What can hang from each mark
K_160: K_290 K_611
K_522: K_735
K_579: K_360
K_290: K_160 K_735
K_735: K_290 K_296 K_522 K_686
K_364: K_160
K_360: K_579 K_735

Each row was made from one small tree. The marks that hang from a mark follow it in brackets, in the order of their numbers. Every link used is in the known rows. Write each row's tree.
In the rows, 128 means zero.
Known rows
K_579{K_360{K_735{K_296 K_522}}}: [187 118 112 148 160 109 132 103 119 140 132 108 189 130 151 100 158 144
 153 135 114 104 161 107]
K_290{K_735}: [153 113 136 140 137 119 175 112  92  94 140 128 145 131 157 177 153 142
 141 101 134 131 142 112]
K_160{K_290{K_735{K_296}} K_611}: [121 107 127 111 136 119 142 110 111 106 139 117  95  80 152 186 125 123
 128  94 116 132  90  90]
K_735{K_296}: [144  99  84 134 119  96 139 119 108 128 127 122 115 139 181 136 169 141
 125 110 126 123 135 100]
K_290{K_160 K_735{K_522}}: [132 130 164 112 117 104 176 120 112 107 142 122  92 115 152 147 115 162
 131 131 139 105 163 122]
K_160{K_290{K_735} K_611}: [122 110 140 115 140 135 152 102  97  87 141 121  98  80 145 189 124 134
 133  91 123 136  93  91]
K_579{K_360{K_735}}: [176 110 118 148 170 125 150  87  94 110 140 110 201 128 139 119 169 127
 166 122 114 121 153 103]
K_360{K_579 K_735{K_296 K_686}}: [165 108 119 134  83  94 139 108 111 138 125 122 252 145 147  99 164  81
 139  87  82 145 120 114]
K_522{K_735{K_686}}: [150 117 134 142 120 114 142 125  82 121  97 128 147 131 163 158 143 164
 119 106 122 101 135  98]
K_360{K_735{K_296 K_686}}: [156 113 119 133  92  95 139 104 100 126 127 123 192 134 155 108 164 117
 150 105 100 108 144 101]
K_522{K_735}: [153 116 113 144 143 122 140 112  84 104 101 120 118 129 157 158 150 170
 128 101 121 123 133 100]
K_364{K_160{K_290{K_735{K_296}} K_611}}: [ 89  96 133  82 134 157 148 107 105 103 131 123  67  93 164 183 120 140
 122 128 136 124  89  99]
K_735{K_522 K_686}: [165 128 144 134  90 106 143 129  98 139 121 131 143 138 186 118 140 194
 112 124 139  82 157 109]
K_364{K_160{K_290{K_735} K_611}}: [ 88 101 143  83 139 169 155 100  94  88 133 125  70  92 159 186 120 148
 125 126 139 128  91 100]
K_579{K_360{K_735{K_296}}}: [173 104 104 148 166 110 141  97 109 128 135 108 198 129 146 114 170 115
 160 126 111 116 151 102]
K_360{K_579 K_735}: [174 108 116 139 113 123 149  85  97  99 136 120 228 142 133 103 170 100
 154  77  87 171 121 116]
K_160{K_290}: [138 110  98 124 132 123 153 105  96  97 139 113 112  99 148 150 134 164
 134 100 129 137 116  91]
K_364{K_160}: [109  96 115 102 128 157 156 103  84  98 126 129  88 137 179 149 153 167
 126 136 146 121 128 111]
K_522{K_735{K_296}}: [149 109  95 141 136 103 128 123 103 129  97 118 114 131 165 152 152 157
 121 105 115 119 132  97]
K_522{K_735{K_290{K_160} K_296 K_686}}: [117 113 108 123 104  97 136 140 141 136  94 125 120 121 169 148 118 109
 105 132 124  97 136  94]
K_290{K_160{K_611} K_735}: [100 112 166 103 126 113 172 106  96  88 144 129  75 102 153 173 132 112
 138 113 126 123 129 112]

Which tree is each row?
[169 103  89 147 164 117 140  99 137 122 133 111 203 129 151 117 162  91
 155 135 117 121 147  96] => K_579{K_360{K_735{K_290 K_296}}}
[121 108  89 125 127 106 133 127 143 120  97 117  91 120 164 148 124 116
 114 127 123 119 133  96] => K_522{K_735{K_290{K_160} K_296}}
[191 121 129 138 107 122 139  92 110 114 131 117 218 143 139  85 153 134
 145  89  91 153 133 122] => K_360{K_579 K_735{K_522}}
[125 120 113 110  71  85 134 148 171 158 117 127 111 128 194 105 111 127
  96 159 142  74 155 104] => K_735{K_290{K_160} K_296 K_522 K_686}
[169 105 100 135 107 104 138  97 113 123 130 117 225 145 142  98 171  87
 147  82  81 165 117 114] => K_360{K_579 K_735{K_296}}
[187 124 141 148 147 117 144 103 101 135 131 115 216 128 148 103 152 150
 151 135 118  92 165 107] => K_579{K_360{K_735{K_522 K_686}}}
[ 90  98 110 105  81  93 136 133 154 135 121 132 102 117 193 136 130  71
 102 141 132  95 123  91] => K_735{K_290{K_160{K_611}} K_296 K_686}
[187 126 148 136  84 113 142 104 106 130 127 123 246 146 145  85 147 129
 136  94  92 133 135 120] => K_360{K_579 K_735{K_522 K_686}}
[161 122 124 132  81  82 128 144 120 168 114 128 137 141 194 113 142 178
 106 130 132  75 155 106] => K_735{K_296 K_522 K_686}
[183 124 129 138  83 121 139 107 143 124 123 127 252 145 151  85 137  98
 130 105 100 139 132 115] => K_360{K_579 K_735{K_290 K_522 K_686}}
[153 131 147 123 115 115 164 125 110 118 135 118 144  96 146 163 104 176
 126 110 136 108 129 102] => K_160{K_290{K_735{K_522 K_686}}}
[156 118  99 132  80  94 125 148 166 160 111 131 144 142 202 115 128 139
  96 146 143  81 149  99] => K_735{K_290 K_296 K_522 K_686}
[ 87 103 157  83 125 165 156 107  92  99 131 127  89  93 162 186 115 144
 120 127 140 114  91 100] => K_364{K_160{K_290{K_735{K_686}} K_611}}
[ 86  97 123  81 134 170 142  95  89  91 128 122  53  96 167 164 128 157
 122 127 137 126  89  95] => K_364{K_160{K_290 K_611}}
[ 96  94  87 105 110 104 132 118 157 114 127 124  67 116 185 135 138  77
 113 135 130 121 121  93] => K_735{K_290{K_160{K_611}} K_296}
[100 101 108 109 117 128 147 105 134  85 133 129  72 112 176 142 138  94
 120 128 137 128 124  97] => K_735{K_290{K_160{K_611}}}
[135 114 125 121 116 100 163 129 113 125 135 117 150  98 148 175 117 138
 125 105 128 117 118  95] => K_160{K_290{K_735{K_296 K_686}}}
[133 122 109 115 107 120 146 118 153 108 129 123  81 123 176 111 117 149
 115 148 148 107 156 107] => K_735{K_290{K_160} K_522}
[101 109 150  84 134 169 149 104 102  98 130 123  62  94 163 175 110 170
 120 131 141 118  97 104] => K_364{K_160{K_290{K_735{K_522}} K_611}}
[141 102  93 118  98 105 143 101 155 115 132 116 203 134 140  94 144  45
 138 105  90 166 118 113] => K_360{K_579 K_735{K_290{K_160} K_296}}
[124 128 165 106  87  79 166 144 127 147 131 127 116 118 165 142 109 142
 118 140 133  80 162 117] => K_290{K_160 K_735{K_296 K_522 K_686}}
[113 121 162 102 113  95 148 125 127 126 135 124  61 106 165 150 117 134
 121 130 124 100 139 116] => K_290{K_160{K_611} K_735{K_296 K_522}}
[143 111  99 141 112 102 128 138 134 139  90 126 147 133 175 155 135 120
 105 121 125 102 128  91] => K_522{K_735{K_290 K_296 K_686}}
